Each row was made from one small tree. The marks that hang from a mark follow it in brackets, in the order of their numbers. Every link used is in the known rows. Write each row's tree.
Known rows
k4[k184[k388] k615]: 0.928	0.883	0.543	-3.192	-0.008	-0.364	-2.705	-0.612	-0.646	-0.536	0.251	1.340	0.610	-0.772	1.058	0.800	0.676	2.152	-0.835	-1.912	-0.737	3.385	-1.742	-1.052	-0.267	-1.067
k615[k567[k4 k184]]: 0.224	-0.218	1.474	-0.604	1.133	-0.965	0.210	-1.683	1.031	-1.097	-0.131	-1.335	-0.262	-0.488	-0.265	-0.179	-1.298	-0.118	1.018	5.098	0.971	-0.535	-1.152	0.431	0.009	0.965
k460[k4[k184] k567 k793]: -0.081	0.165	-1.133	0.114	-2.689	-0.551	1.982	0.916	-0.213	0.579	1.004	-2.201	-1.017	0.396	0.567	-0.260	-3.635	-1.866	-0.310	2.045	4.407	-3.273	-4.407	0.537	1.168	-0.615
k184[k388[k4[k615]]]: -0.902	-0.065	1.564	0.923	0.803	0.422	-1.097	0.450	-0.813	-0.552	-1.333	0.344	0.775	-0.541	0.672	1.084	0.304	0.384	-0.293	-1.715	-1.938	0.403	0.550	0.018	-0.099	-0.497
k793[k4[k184 k615[k567]] k388 k811]: 1.951	-0.091	-0.617	-0.063	0.136	-0.006	-0.790	-0.189	0.885	0.003	-1.623	1.603	0.657	0.378	-0.103	0.216	4.838	0.548	0.707	1.281	-2.101	2.286	4.934	0.004	-0.275	-1.105
k567[k4[k184[k388] k615]]: 0.628	-0.229	2.637	-2.717	-0.254	-0.196	-1.843	-1.321	-0.198	-0.322	-0.533	1.296	0.830	-0.885	1.245	1.639	1.988	0.884	0.447	-1.231	-1.587	0.582	0.737	-1.020	-0.344	-0.612
k793[k4[k615] k184[k388] k811]: 0.544	-1.181	0.415	0.784	0.116	0.273	-0.777	0.124	0.734	0.937	0.828	1.822	0.149	-0.304	0.246	0.336	4.227	0.788	1.669	-3.489	-5.079	-0.350	3.484	-0.930	-0.298	-0.807
k793[k4 k184 k388]: 0.580	-1.097	0.902	3.393	0.923	0.054	1.802	-0.574	-0.097	1.294	1.566	0.184	-0.077	-1.395	-0.069	-0.521	0.478	0.451	2.385	-5.420	-7.083	-0.290	0.941	-1.055	0.253	-0.549
k388[k4 k184]: -1.626	-1.580	-0.199	1.892	1.145	-0.056	1.696	-2.083	-0.312	0.131	-0.863	1.052	-0.410	0.455	-1.703	-0.593	-2.573	0.637	2.895	1.177	0.481	-3.360	-1.215	-0.076	-0.388	-0.481
k793[k4 k388 k811]: -0.190	-1.135	1.498	3.537	0.194	0.140	1.760	0.629	-0.104	1.299	-0.449	0.844	0.436	-0.093	-0.693	-1.162	2.250	-0.327	0.353	-2.827	-6.081	-0.773	3.865	-0.623	0.457	-0.415
k567[k388[k4[k615] k184]]: -1.711	-0.227	-0.749	0.012	0.716	1.232	-0.719	-0.710	-0.585	-0.003	-1.374	1.814	0.481	0.281	-0.449	0.933	0.272	0.786	0.504	-1.385	1.867	0.681	1.239	-0.304	-0.945	0.342
k460[k793[k4 k184 k388 k811]]: 0.879	-0.956	-0.647	3.147	-0.461	0.535	2.888	-0.079	-0.062	1.801	2.548	-0.178	-0.486	0.206	-0.939	-1.213	1.060	-0.625	0.850	-6.158	-4.368	-3.746	1.980	-0.289	-0.235	0.358
k567[k388]: -1.749	0.644	1.368	1.041	0.071	-0.033	0.497	0.465	-1.095	0.019	0.715	-0.095	0.448	-0.483	0.505	-0.791	-1.908	0.457	-2.128	-2.736	-1.094	1.962	-1.701	-0.567	0.373	0.613
k615[k567[k4]]: -1.238	-0.376	1.918	0.854	0.630	-1.403	1.412	-0.625	0.115	-1.517	-0.800	-1.474	0.291	0.000	0.004	-0.391	-1.409	-0.694	0.163	4.247	0.206	-1.348	-0.811	0.962	0.627	0.187
k615[k567[k184 k388[k4]]]: 0.705	0.859	-0.287	1.578	1.608	0.450	-0.354	-1.067	0.859	-0.863	-0.607	-0.789	-0.180	-0.261	0.266	0.086	-1.692	-0.001	0.115	4.140	2.065	2.125	0.118	0.664	-0.446	1.287
k615[k567[k184 k388]]: 0.855	1.608	-0.529	-0.273	1.302	-0.174	-1.257	-0.502	0.340	-0.979	0.816	-1.211	-0.120	-0.639	0.323	-0.525	-2.185	0.743	-1.546	2.643	1.763	4.196	-1.974	0.137	-0.119	1.487
k460[k4[k615[k567]] k793[k184[k388] k811]]: 0.556	0.030	-2.872	-0.243	-1.133	0.438	0.476	1.124	0.567	0.048	1.650	-1.360	-0.218	0.947	-0.474	0.640	1.663	-1.150	-1.086	-0.444	2.189	-1.992	1.385	0.243	-0.255	0.370
k567[k184 k388[k4[k615]]]: -1.052	0.204	0.866	-0.583	0.776	1.421	-1.024	-0.815	0.524	0.191	-0.794	1.163	0.224	-0.377	0.212	1.144	0.924	0.720	0.158	-0.336	1.212	1.256	1.221	-0.433	-1.065	1.105
k460[k4[k615] k184 k793]: -4.034	-0.597	-2.533	-1.308	-1.862	0.353	3.261	0.936	-0.270	0.690	2.604	-1.666	-0.664	1.262	-0.700	0.824	0.342	-0.572	-1.131	-2.720	5.401	-5.878	-2.329	-0.908	0.451	-0.234
k184[k388]: -0.059	0.681	1.642	1.029	0.690	-0.552	-0.735	0.459	-1.384	-0.286	1.002	-0.690	0.378	-1.185	0.701	-0.584	-2.417	0.861	-1.651	-3.031	-3.402	1.839	-2.767	-0.652	0.616	-0.098
k460[k4 k184 k811]: -2.491	-1.632	-1.062	-1.142	-2.057	0.154	4.078	0.795	0.242	2.182	1.817	0.289	-1.349	2.214	-0.933	-0.422	-0.226	-1.230	-0.648	0.422	2.076	-5.000	-1.235	-2.517	1.089	-1.273
k4[k184 k615]: -1.116	-0.113	0.712	-3.492	-0.466	-0.929	-0.578	-1.210	-0.175	-0.542	0.059	1.702	0.291	0.174	-0.134	0.107	0.575	1.976	0.087	0.127	1.112	0.807	-2.434	-0.633	-0.207	-1.280
k615[k567[k184]]: 0.236	0.651	-0.273	-0.549	1.374	-1.212	-0.163	-1.058	0.576	-1.247	0.719	-1.480	-0.521	-0.353	-0.632	-1.060	-2.781	0.922	-0.179	4.400	1.553	1.509	-3.613	0.450	0.137	0.668
k460[k567[k184 k388]]: 1.484	1.800	-0.312	-1.130	-0.264	0.170	-2.529	1.569	0.201	0.389	0.832	-0.910	-0.633	-1.457	0.811	-0.676	-3.174	-0.086	-1.617	0.674	1.293	4.330	-3.428	-0.043	0.598	1.072

Write each row's tree
-1.574	-0.979	2.811	-3.171	0.177	-0.140	-0.396	-1.288	0.677	-0.129	-0.255	0.664	0.152	-0.515	-0.487	1.019	1.617	0.554	1.131	0.597	0.185	-1.547	-0.063	-0.725	-0.598	0.664
k567[k4[k615] k184]
-0.283	-0.937	0.061	-0.504	-0.242	-0.914	0.322	-1.067	1.197	-0.597	-1.535	1.752	0.249	1.311	-0.012	-0.069	4.024	0.682	1.526	4.655	0.515	-0.863	2.859	0.526	-0.127	-1.407
k793[k4[k184 k615[k567]] k811]
2.165	-0.300	-1.588	0.615	0.902	0.369	-1.630	-0.107	1.559	-0.133	-0.243	1.204	-0.131	0.127	-0.667	0.070	2.119	0.287	1.209	0.970	-1.604	0.693	2.982	0.232	-0.577	-0.385
k793[k184[k388[k4[k615[k567]]]] k811]
-1.554	-1.127	1.203	-0.877	0.017	-0.189	0.678	-1.860	0.338	-0.407	-1.752	2.086	0.185	0.572	-0.252	0.778	0.851	0.922	2.048	1.872	1.084	-2.233	-0.018	0.011	-0.510	-1.361
k388[k4[k184 k615]]
-0.344	1.653	-0.787	-2.692	0.874	0.067	-2.368	0.368	0.261	-1.384	-0.105	-0.343	0.466	-0.265	0.362	0.476	0.473	1.164	-2.012	1.862	3.079	4.750	-0.928	0.216	-0.517	1.104
k4[k615[k567[k184 k388]]]
1.111	0.685	1.134	-0.052	0.328	-0.453	-0.212	-1.598	0.393	-1.009	-0.579	-0.280	0.437	-0.333	1.270	0.372	-0.394	-0.150	-0.207	3.273	1.200	2.071	0.629	0.180	0.020	0.508
k615[k567[k4[k184] k388]]
-0.437	-0.788	0.255	0.642	0.181	0.977	0.159	0.950	0.369	0.618	-2.070	1.900	0.635	0.431	-1.716	-0.201	3.018	-0.209	-0.168	-1.798	-2.711	-0.213	4.590	-0.145	-0.432	-0.416
k793[k388[k4[k615]] k811]
-1.492	-0.693	-1.899	-0.339	1.411	-0.145	-0.295	-1.342	0.080	-1.446	-2.191	0.789	0.077	0.922	-1.430	0.505	-0.436	0.682	1.960	4.265	3.634	-1.090	0.052	1.024	-0.707	-0.501
k388[k4[k615[k567]] k184]
-2.435	-1.407	-0.581	-0.422	0.855	0.203	0.337	-1.444	-0.299	-0.359	-1.614	1.765	0.083	0.728	-1.640	0.460	-0.141	0.969	2.322	0.830	1.878	-2.514	-0.170	0.062	-0.763	-0.631
k388[k4[k615] k184]
1.588	0.011	-0.025	-0.171	0.167	-0.448	-1.672	-0.542	0.773	-0.542	-1.224	1.393	0.549	0.430	1.042	0.647	4.058	0.775	0.660	2.839	-1.129	1.553	3.404	0.114	-0.190	-1.194
k793[k4[k184[k388] k615[k567]] k811]
1.977	0.203	-2.253	0.277	-1.612	0.716	-0.349	2.824	0.324	1.381	1.159	-0.645	-0.505	-0.111	-0.178	-0.408	1.939	-1.476	-0.031	-4.477	-1.318	-0.978	1.726	0.811	0.267	-0.061
k460[k567 k793[k4[k615] k184 k388 k811]]
0.653	-1.277	-0.544	2.583	0.654	0.456	1.090	-0.403	-0.247	1.539	-0.245	1.587	0.078	0.017	-1.624	-1.083	1.608	0.465	1.588	-2.765	-4.691	-0.479	3.471	-1.044	-0.167	-0.340
k793[k4 k388[k184] k811]
-0.623	0.660	1.559	1.163	0.596	-0.365	0.268	-0.121	-0.117	-1.225	-0.740	-1.286	0.665	-0.271	1.003	0.095	-0.784	-0.883	-1.271	2.198	0.404	1.338	0.826	0.640	0.366	1.077
k615[k567[k4 k388]]
-1.553	-0.857	1.365	2.046	-0.830	-0.788	3.325	-1.815	-1.000	0.304	1.528	-0.753	-0.311	0.693	0.700	-0.400	-1.367	0.023	1.026	-1.695	-0.014	-5.088	-2.518	0.286	0.146	-0.386
k460[k793[k4[k184]]]
0.232	0.488	-0.228	0.380	1.013	-0.078	-0.468	-1.064	-0.225	-0.995	-0.534	-0.545	0.370	-0.274	0.104	0.176	-1.311	-0.221	-0.140	2.368	1.766	1.617	0.565	0.288	-0.222	1.165
k615[k567[k4 k388[k184]]]
1.471	0.437	-0.606	-0.307	0.931	0.311	-0.757	-0.634	0.313	-0.856	-2.121	0.796	0.618	-0.246	-0.220	0.717	1.095	0.515	0.693	1.295	-0.155	2.362	1.861	0.361	-0.419	-0.817
k793[k388[k4[k184 k615[k567]]]]
-0.876	0.760	-0.547	-3.095	0.954	-0.872	-1.531	-0.160	0.432	-1.667	-0.193	-0.541	0.103	0.001	-0.568	0.065	-0.089	1.301	-0.726	3.552	2.801	2.326	-2.361	0.492	-0.244	0.302
k4[k615[k567[k184]]]
-0.062	0.616	0.368	0.995	1.275	0.075	-1.694	0.546	-0.438	-1.556	-1.775	-0.559	0.781	-0.428	0.895	1.118	0.042	0.096	-0.585	1.273	-0.320	1.698	0.714	0.855	-0.006	-0.318
k184[k388[k4[k615[k567]]]]
0.428	0.831	0.945	-1.442	-3.171	0.820	0.744	2.904	-1.202	1.381	0.437	-1.429	-0.545	1.414	1.491	-0.117	-1.859	-3.539	-3.590	-1.381	2.796	-2.154	-0.576	0.559	0.722	1.220
k460[k567[k4 k388] k793 k811]
-0.538	0.316	0.482	0.066	0.232	-0.376	-0.444	-0.965	0.048	-0.928	-1.104	0.671	0.736	0.274	1.803	1.051	2.437	0.835	0.468	1.956	0.945	2.046	1.443	0.332	-0.128	-0.702
k793[k4[k184 k615[k567[k388]]]]
0.617	1.690	-1.577	0.385	-2.068	0.368	-0.337	3.049	-0.568	0.669	1.116	-1.554	-0.500	0.427	0.271	-1.554	-2.475	-1.745	-3.560	-1.742	2.835	0.267	-1.640	1.173	0.730	1.193
k460[k567[k388] k793[k811]]
-0.084	-0.564	-1.644	0.076	-1.984	-0.132	0.549	1.938	0.609	0.938	1.307	-0.474	-0.884	0.704	-0.082	-0.588	1.202	-1.372	0.763	-1.236	1.099	-3.864	-0.150	1.318	0.360	-0.315
k460[k567 k793[k4[k615] k184 k811]]
2.678	2.073	-1.585	-0.898	-0.698	0.363	-1.182	2.055	-0.610	0.596	1.923	-2.735	-0.897	-1.347	-0.172	-0.922	-4.105	-0.805	-2.088	-2.804	1.118	1.554	-4.268	0.531	0.471	1.343
k460[k567[k184] k793[k388]]
1.165	-0.582	0.117	-1.972	-2.895	-0.031	1.655	1.596	-0.116	1.631	1.916	-1.091	-1.509	1.272	0.122	-0.645	-2.185	-2.952	-0.431	-0.854	1.373	-5.134	-2.216	0.365	0.574	0.252
k460[k567[k4] k793[k184] k811]
2.063	0.878	-1.349	-0.260	-0.979	0.445	-0.468	1.442	-1.152	0.648	0.582	-2.126	-0.405	-0.888	-0.360	-0.237	-3.186	-1.786	-0.682	-3.207	1.003	-0.999	-1.757	0.672	0.389	1.006
k460[k567[k4] k793[k388[k184]]]
-0.172	-0.919	0.449	1.086	0.615	0.362	0.418	0.205	-0.078	0.833	0.764	0.920	0.435	-1.111	-0.002	0.450	2.832	0.821	1.793	-5.695	-5.645	0.741	2.087	-0.949	-0.172	-0.707
k793[k4[k615] k184 k388]
0.573	1.150	0.167	-1.615	-2.123	0.219	-0.796	3.405	-0.933	1.138	-0.124	0.028	-0.519	0.801	1.065	-1.145	-2.432	-1.674	-3.588	0.168	1.046	2.609	-1.973	-0.197	1.160	-0.008
k460[k567[k388] k811]
1.993	0.892	-0.121	1.328	2.058	-0.127	-1.440	-1.014	0.581	-1.118	-0.390	-1.413	-0.275	-0.866	0.333	0.151	-2.223	0.371	0.491	4.006	0.106	1.990	-1.120	0.569	-0.170	0.644
k615[k567[k184[k388[k4]]]]
-0.060	-0.802	0.181	2.807	1.193	0.161	1.085	-0.668	-1.139	0.851	0.076	0.369	0.248	-0.806	-0.593	-0.407	-0.409	0.764	1.719	-3.770	-4.421	0.286	0.798	-0.942	0.086	-0.365
k793[k4 k388[k184]]
